Every row comes from one small tree of marks. Brackets hold a mark, then the marks that hang from it, in alphabetical order. Every link used is in the known rows. Which tree was each row made from?
Known rows
{kanep {dufidur tapu} furinem gele tezu}: [ 13.8  18.1 -24.6 -27.2   6.9  57.5 -13.8  20.4   5.2  -3.8  -7.3  -2.1
   7.5  10.2  23.7 -26.8  -9.4   8.8  12.7  27.7]
{tezu gele}: [15.1 -7.3 -3.4  5.0  4.4 -2.9  4.8 13.0 -5.5  6.8 -4.6 -7.9  4.4 13.6
  6.0  5.0 -1.5  3.0 -9.2 -0.4]
{dufidur furinem {kanep tezu} tapu}: [-18.2   9.1   7.4   3.0  -1.9  10.3 -18.1  15.3  18.0  10.8   6.4  25.3
  -5.5  13.4  26.2 -12.4   8.8   9.8   4.5  13.6]
{dufidur furinem {kanep gele} tapu}: [-11.5  12.6  -4.9  -2.8   3.0  13.0 -10.3  22.0   4.7   1.0   2.4  38.9
  -1.7   6.4  22.2 -11.8   4.3  11.6  14.2  17.8]
{furinem gele}: [ 1.2  2.2 -5.7  1.0  2.6  0.0 -2.2  2.2 -4.2 -7.3 -2.8 -6.3 -1.1  0.5
  4.9 -8.6  0.1 -0.1  0.9 13.7]
{dufidur furinem tapu}: [-10.3  14.5   8.6  -0.2  -2.0   4.3 -15.2  10.5   9.7   7.2  -1.9  31.4
   0.9  -3.9  14.0  -2.8   2.9   2.9   4.2   5.1]
{dufidur kanep}: [-13.1  -5.5   2.5   4.6   1.8  -2.8   3.1   3.2   0.9  -0.1   7.8  10.8
  -2.3  11.0   2.9  -7.1   5.9   8.7   5.4   2.1]
{gele {dufidur kanep tapu {tezu furinem}}}: [-16.8 -29.6  -9.4 -15.9  -6.9  -7.5 -29.4 -11.1   5.7   5.9   7.4  24.8
  -8.6   2.3  -0.9 -24.3   8.3  12.2  -0.9  -2.0]
{dufidur {tezu furinem}}: [  4.6  -8.0 -12.2  -8.2  -6.3  -9.8 -12.3  -5.2   2.6   8.7   1.6   8.0
  -3.2  -7.9   6.5 -14.7   1.4   3.4 -10.2  -4.2]
{tezu {furinem gele {kanep {dufidur tapu}}}}: [ -4.9  10.7 -19.2 -23.4  -0.6  11.5  -7.2   9.6  -3.1   8.4   5.4   0.4
  -4.8  -4.2   7.7 -32.9  12.8   9.4  -1.0  17.0]
{gele {dufidur furinem {kanep tezu} tapu}}: [-16.7 -14.7   5.6  -5.5  -0.6  11.4 -25.6   4.1  15.9   3.8   7.6  20.4
  -7.5  10.7  13.6 -14.9   5.0   5.2   7.8   8.2]
{kanep {dufidur tezu} furinem gele}: [ 20.3   1.2 -24.9 -19.9  10.1  39.3  -0.9  12.8  -3.0  -5.9  -2.5  13.4
  10.2   2.2  21.7 -24.4  -7.3   8.8  16.4  22.8]
{dufidur tezu}: [  5.3 -10.3  -4.0   4.6  -3.7  -4.9  -7.7  -6.5   5.5   4.9   2.7   7.9
  -2.2   2.0  10.2  -2.3   3.2   0.9  -1.0   7.1]
{gele dufidur}: [ -1.2 -23.0  -0.8  -9.0   1.2   2.0  -8.5  -9.3  -0.8  -4.5   1.8  -1.9
  -2.6  -2.0 -10.7  -3.7  -2.1  -3.0   3.6  -3.9]
{dufidur tapu {tezu furinem}}: [ -4.6  -1.8 -12.2 -11.7 -11.2  -8.2 -25.1  -4.9   7.8  11.2  -1.5  18.9
  -4.0  -5.8   7.4 -15.5   5.1   7.5 -10.1   0.4]
{kanep {dufidur tezu} gele}: [ 21.3  -4.3 -21.7 -17.3   1.2  25.6   8.7   7.0  -2.1  -7.7  -3.8   3.8
   0.6   7.4  21.9 -15.8  -4.9   3.9  12.2  19.9]
{kanep {furinem {dufidur tapu tezu}} gele}: [ 13.4   6.5 -23.3 -15.2  13.6  37.8 -23.4   8.0  -0.6  13.9  -1.2  21.8
   5.1   9.7  19.2 -12.8  -1.8  12.5  19.4  42.4]
{dufidur furinem kanep tapu tezu}: [-17.6  -2.2   7.1   9.3  -3.8  -3.5 -18.7   7.1  15.9  13.1   8.1  49.9
  -4.1   8.3  28.1 -11.8  13.6  13.1   9.1  14.5]
{tezu {furinem {dufidur tapu} gele kanep}}: [ -4.1   9.5 -17.6 -20.5   6.2   9.9 -18.6   6.1  -4.7  24.2   9.1   1.3
  -9.3   2.9   6.1 -23.4  16.1  10.4   3.5  34.1]
{furinem {dufidur tezu} kanep}: [  6.7 -10.6  -7.8  -0.3   7.7  12.5  -6.1  -3.0   3.9  32.3  20.0   4.1
  -9.5  15.1  16.6  -3.6  19.7   5.3  13.8  41.2]
{furinem kanep}: [-2.3 -0.6 -4.3  1.7  2.4  3.7  0.0  5.6  0.8 15.2 14.5 -3.8 -4.9  0.6
  2.7 -3.8 15.9  0.8  3.1 15.5]

Which tree is each row?
[-16.8 -16.8  -4.7 -10.1   4.1  22.1 -31.0  -0.5  10.0   2.4   7.1   9.4
  -0.7  11.8   1.2 -21.5   3.2  11.3   6.8  10.7] : {gele {dufidur {kanep furinem tezu} tapu}}
[  0.3  -2.5 -13.4  -2.1   6.6  13.8 -20.2  -0.3   3.4  28.2  13.7   7.4
 -11.0  17.1  21.8 -13.9  22.9   9.0  14.4  58.2] : {furinem {dufidur tapu tezu} gele kanep}
[  5.9  -4.0  -3.0  10.0   1.1  -0.2 -18.6  20.9  11.4  33.4  10.0  28.0
  -2.3  10.7  32.7  -3.2  19.6   6.8  -2.4  26.3] : {dufidur {furinem kanep} tapu {tezu gele}}
[ -1.4  -7.7 -16.8 -20.5  -4.6   8.5 -30.1  -1.0   5.1  -0.4  -2.7 -16.8
  -8.5  -2.0   3.0 -25.1  -2.4   1.6 -11.5   7.5] : {kanep {tezu {furinem {gele {dufidur tapu}}}}}
[  3.9 -28.4 -10.1  -3.5   0.4  -1.4 -16.0 -13.0  -1.0  -7.1   1.2  -2.0
  -5.4   0.2   3.4 -14.2   0.8  -1.9   3.5  15.8] : {furinem {gele {dufidur tezu}}}
[ 23.8  -0.4  -9.2  -4.7  19.9  34.4 -12.7  17.1   1.2  23.1   0.0 -14.7
   7.3  25.5  19.5  -6.0  -5.8  10.2   1.0  28.5] : {kanep {furinem dufidur} {tezu gele}}
[  7.3 -14.1 -14.5 -13.7  -0.1  15.4 -24.4   4.4   5.6  -1.0  -0.7  25.6
  -3.8  -3.6  16.4 -11.0  -1.8  -1.4  12.0  18.5] : {kanep {gele {dufidur furinem tapu tezu}}}
[-13.5 -18.2  -7.6  -7.0   0.6   8.7 -22.8  -3.0   5.8  -6.0   3.2  -4.7
  -9.2  14.4   6.7 -20.6   5.3   5.9   4.7  19.8] : {furinem {gele {dufidur {kanep tezu} tapu}}}
[-21.9  10.0   4.9   5.0   2.5   0.0 -14.1  15.6   6.2  -0.1   3.0  35.9
  -2.4   6.7  20.6 -18.0  10.0  12.4  10.0  19.0] : {dufidur {furinem gele} kanep tapu}
[  0.8   4.4 -13.5 -13.2   7.4  32.6 -12.9  10.6   5.7  12.8   4.1   3.6
  -8.6  30.4  21.1 -11.6   3.0  13.2  16.2  40.3] : {furinem {dufidur {kanep gele tezu} tapu}}
[-15.0   1.6   2.3  -5.3   5.3  12.1  -8.2   0.7   2.5  15.6   5.2  20.7
  -5.3  23.8   7.9  -6.3   9.1  15.6  15.8  24.5] : {furinem {dufidur kanep tapu}}
[ -5.5   7.3 -24.1 -19.0  -3.6  17.0 -19.6  15.6   5.5   3.3   1.8   1.9
  -7.2  10.4  15.1 -24.5   2.4  13.5  -2.7  13.7] : {dufidur {kanep gele {tezu furinem}} tapu}
[ 14.6  12.3 -21.7 -24.2  -1.2  43.7  -4.4  15.5   6.2  -5.5  -8.1 -10.9
  -1.9  15.1  23.1 -17.4  -5.9   4.0   8.5  24.5] : {kanep {dufidur tapu} gele tezu}
[ 20.2  -2.6 -28.8 -28.5  -1.1  21.1   3.2   7.9  -4.4  -4.3  -4.3   4.9
  -0.1  -1.8  17.7 -25.6  -6.5   7.0   3.9   9.3] : {kanep {dufidur {tezu furinem}} gele}
[  3.6  11.5 -27.4 -31.6  -0.1  22.4  -3.6  17.4  -3.9  10.3   5.1   3.3
  -3.6  -4.5   8.7 -27.5   9.1   8.7   3.0  14.3] : {tezu {furinem {kanep {dufidur tapu} gele}}}
[  9.7   8.0  -7.3 -14.8   7.3  41.0  -3.8  10.6   6.3   0.0  -0.4  -9.1
   8.4   8.3  16.9 -23.5  -7.6   7.0   7.5  12.3] : {kanep dufidur furinem tezu}
[-16.1 -21.9  -2.1  -8.3  -3.3  10.6 -23.5  -5.1  11.1   1.6   6.0   2.9
  -8.6  15.7   1.1 -14.4   6.1   6.7   3.6   7.6] : {gele {dufidur {kanep tezu} tapu}}
[-10.7 -10.1   6.6  -9.0  -0.4   4.9 -23.4  -0.7   7.4   1.2  -0.5  25.9
  -2.5  -5.7   1.7  -5.6   0.5  -1.0   6.9   1.5] : {gele {dufidur furinem tapu}}
[ -4.5  14.9  -9.1 -16.7   7.4  32.2  -9.6   9.6  -2.2  -7.7  -7.9  14.1
  11.0   2.8  10.9 -29.4  -2.5  11.9  12.7  21.3] : {kanep {dufidur tapu} {furinem gele}}
[-21.9   6.6  -0.8  -0.9   4.8  11.6 -18.7   7.9   4.6   5.0   4.2  29.1
   5.3   8.1   3.9 -17.4   7.7  17.9   9.1   9.6] : {dufidur {kanep furinem} tapu}
[ -0.6  -2.5  -4.7 -11.9  -7.3  14.6  -6.6  -2.3   7.9   3.2  -3.1  17.3
   0.2   8.9  16.9 -13.7   4.2   7.0   6.3  11.0] : {kanep {dufidur tapu tezu}}
[ 13.3  -3.9 -15.5  -7.6   4.5  -6.3  -1.6  19.0  -7.1  24.3   7.7 -11.3
  -1.1   3.0   4.4  -9.7  10.6   7.3 -17.6   1.4] : {tezu {furinem kanep} gele}
[-17.4  -5.7 -14.5  -6.0  -7.3 -11.0 -24.4  -0.1   4.4   6.2   3.9  24.2
  -7.0   4.8  14.5 -29.4  11.5  17.2  -4.6  13.5] : {dufidur kanep tapu {tezu {furinem gele}}}
[ -6.3 -19.0   3.1  -4.5  -3.8   0.9 -29.4  -6.5  12.6   5.7   2.5  32.7
  -4.4  -4.1  11.6  -8.1   4.3  -0.2   6.5   7.9] : {gele {dufidur furinem tapu tezu}}
